In the rows, zero is written as 128.
Known rows, with every way that one mark hangs from another:
j257[j929[j832[j467]]]: [120 160 142 132 170 126 101 128 135 148 129 122 110 143 141 148 156 139
 127 119 148 131 110]
j906[j153[j929[j257]] j832]: [183  97 149  92 134 146 104 136  86 135 137 121 137 127 149  88 159 118
 190  97 132 122 136]
j257[j467]: [152 112 118 119 147 114 109 110  94 110 108 113 109 130 149 174 141 120
 154 153 128 146 137]
j467[j257[j929[j832[j906[j153]]]]]: [126 173 117 102 182 161 111 110 131 153 143 113  94 119 119 143 137  88
 119 150 162 132 120]
j832[j467 j906[j257[j929]]]: [125 105 138 115 168 124 114 119 123 148 124 130  99  98 137 140 132 170
 107 105 196 115 145]
j929[j257 j832[j467 j906[j153]]]: [128 202 140 105 204 154 112 148  78 147 136 128  92 120 163 101 163  99
 173 106 121 146 134]
j832[j467[j257] j906]: [126 137 118 106 182 116 116  99  50 120 138 138 100  98 103 117 141  86
 145 105 170  83 131]
j257[j467 j929[j832[j906[j153]]]]: [109 203 129  86 175 170 104 129 156 146 130 107  87 129 160 178 142 133
 131 170 143 169 152]
j906[j153[j467] j257 j832]: [197   7 129  85 141 152 111 161 119 144 123 110 148 126 163  98 127 132
 117  78 153 156 127]
j467[j257[j929[j832[j906]]]]: [106 159 104 124 177 136 120  91 119 161 140 113  97 123 129 165 124 109
 128 147 144 140 104]
j153[j929]: [156 114 133 123 124 121 106 107 104 125 135 143 135 137 134 129 154 123
 184 149 143 100 125]
j257[j467 j929]: [142 122 122 116 139 120 102 100 127 124 108 109 102 127 147 188 144 148
 117 160 158 154 144]
j832[j467 j906[j257]]: [134  93 135 116 178 117 120 124  90 137 124 135 107 101 142 130 136 141
 142  96 168 105 135]
j832[j467 j906[j153 j257]]: [155 108 144  92 181 145 111 149 102 127 132 132 108  98 132 105 145 122
 138 102 186 105 149]
j929[j257[j467] j832[j906[j153]]]: [126 195 118  91 190 159 109 135 100 135 125 111  85 125 187 155 146 109
 180 150  87 188 145]
j906[j153[j467 j929[j832]] j257]: [171  89 134  71 137 180  97 169 160 133 153 133 147 126 183 120 138 143
 173 131 108 142 119]
j906[j153 j832[j467[j257[j929]]]]: [171  88 144  84 166 141  92 129 103 126 137 104 121 107  87 100 146  99
 102  76 204  84 132]
j929[j257 j832]: [148 140 117 153 171 116 117 115  83 151 120 109 111 153 180 143 150 112
 177 129  79 181  92]
j929[j257 j832[j467]]: [138 155 130 136 186 120 111 130  73 140 124 121 111 134 171 128 159 117
 175  99  88 153 103]
j153[j906 j929]: [161  97 148 112 122 145 130  94 100 131 165 156 139 131 144 121 148 114
 170 155 146  94 142]
j832[j467 j906[j153]]: [137 164 146  99 178 145 109 139  76 128 134 141 106 112 120  93 163  91
 144 115 191  97 155]
j929[j832[j467 j906[j153]]]: [121 199 145 102 196 156 108 152 105 143 143 133 105 131 138 109 155  92
 159 118 143 120 133]
j929[j257 j832[j906]]: [115 170 112 142 184 125 129 112  77 164 126 122  98 141 180 143 141 112
 181 130  89 176 105]
j906[j153[j929] j257 j832]: [194  34 153  87 133 146 103 146 144 130 139 117 149 121 135 110 133 141
 170  98 150 103 127]

Rows:
[166  12 144  95 141 148 126 103 155 144 135  97 119 110 168 180 104 179
  98 109 158 153 153]	j153[j906[j257[j467 j929] j832]]
[122 157 120 120 158 133 100 115 153 136 116 101 102 146 163 201 136 148
 135 161 116 178 121]	j257[j467 j929[j832]]
[162  83 165  95 144 149 126 116  66 141 166 148 135 112 155  88 155 136
 185  70 131  93 153]	j153[j906[j832[j467]] j929[j257]]
[174   4 151 123 138 138 137 101 140 164 140 107 130 126 155 138 111 161
  91  95 179 137 128]	j153[j906[j257[j929] j832]]
[158 112 133  90 165 160  94 142 187 126 116  89 106 121 169 193 128 159
 121 155 128 174 130]	j906[j153 j257[j467 j929[j832]]]
[177  77 133  87 147 148  93 132 158 113 109  99 106 104 153 176 133 161
 102 154 173 154 153]	j906[j153 j257[j467 j929]]
[187  46 112  74 145 153 107 135  78 128 137 111 143 122 123  88 134  78
 121  89 157 127 125]	j906[j153[j467[j257]] j832]
[ 91 190 121 111 172 144 111 113 149 153 123 112  87 134 165 198 130 150
 135 162 125 174 136]	j257[j467 j929[j832[j906]]]
[149 112 124 115 160 116 101  98  86 117 129 121 109 105  96 133 151 112
 107 116 191  93 124]	j832[j467[j257[j929]]]
[148 114 134  55 152 166  99 133 140 107 139 131 112  91 154 158 133 149
 178 154 147 113 169]	j832[j906[j153[j929] j257[j467]]]
[113 185 124 120 164 144 118 112  96 157 148 139 107 130 179 137 146 131
 216 137  84 144 117]	j153[j929[j257 j832[j906]]]
[151 116  99  75 157 160 115 123  65 133 145 134 116 104 126  98 141  71
 122 134 170 123 144]	j832[j906[j153[j467[j257]]]]
[116 121 113 107 187 134 120 124 138 140 120 106  97 120 183 201 109 150
 164 139  91 171 122]	j929[j832[j906[j257[j467]]]]
[135 167 112  97 177 174 118 150  83 163 137 129 106 132 195 104 152 102
 155 128 105 194 135]	j929[j257 j832[j906[j153[j467]]]]
[138 150 109 126 176 125 112 117  96 128 110 100 100 137 194 183 144 130
 183 144  58 197 117]	j929[j257[j467] j832]
[148  87 141  81 149 167 119 116 164 124 164 125 128 120 189 190 118 163
 189 155  81 132 138]	j153[j906[j257[j467]] j929[j832]]
[116 145 123 105 173 126 112  92  79 133 138 132  93  93  98 131 147 113
 110 114 202  89 137]	j832[j467[j257[j929]] j906]
[150 116 128  96 135 180 129 121  93 156 178 153 135 133 213 115 147 135
 185 137  75 158 131]	j153[j467 j906 j929[j257 j832]]
[143 131 148 116 142 156 128 107 130 144 172 149 138 155 164 136 143 113
 189 156 102 113 119]	j153[j906 j929[j832]]
[149 126 112  50 138 180 104 127  83 123 163 152 127  96 125  93 144  90
 160 143 165  94 154]	j832[j906[j153[j467[j257] j929]]]
[177  92 155  91 128 145 100 138 119 131 141 126 150 138 125  94 151 109
 177 109 154  99 133]	j906[j153[j929] j832]
[162  66 128 109 170 107 109 114  63 124 131 114 129 116  97 111 137  92
 143  60 154  85 108]	j906[j832[j467[j257]]]
[115 128 133 122 196 128 119 138 119 150 132 126 103 121 159 146 124 141
 158  97 124 129 109]	j929[j832[j467 j906[j257]]]
[140 134 117 120 190 121 106 116  84 119 137 120 119 125 117 142 142  86
 160 108 119 105  91]	j929[j832[j467[j257]]]
[193  43 121  94 139 152 109 152 113 128 122 122 135 117 167 110 138 126
 117 123 160 152 133]	j906[j153[j467] j257]
[166  99 140 117 163 149 103 142 177 146 125  98 115 137 158 153 135 142
 115 140 150 161 109]	j906[j153 j257[j929[j832]]]
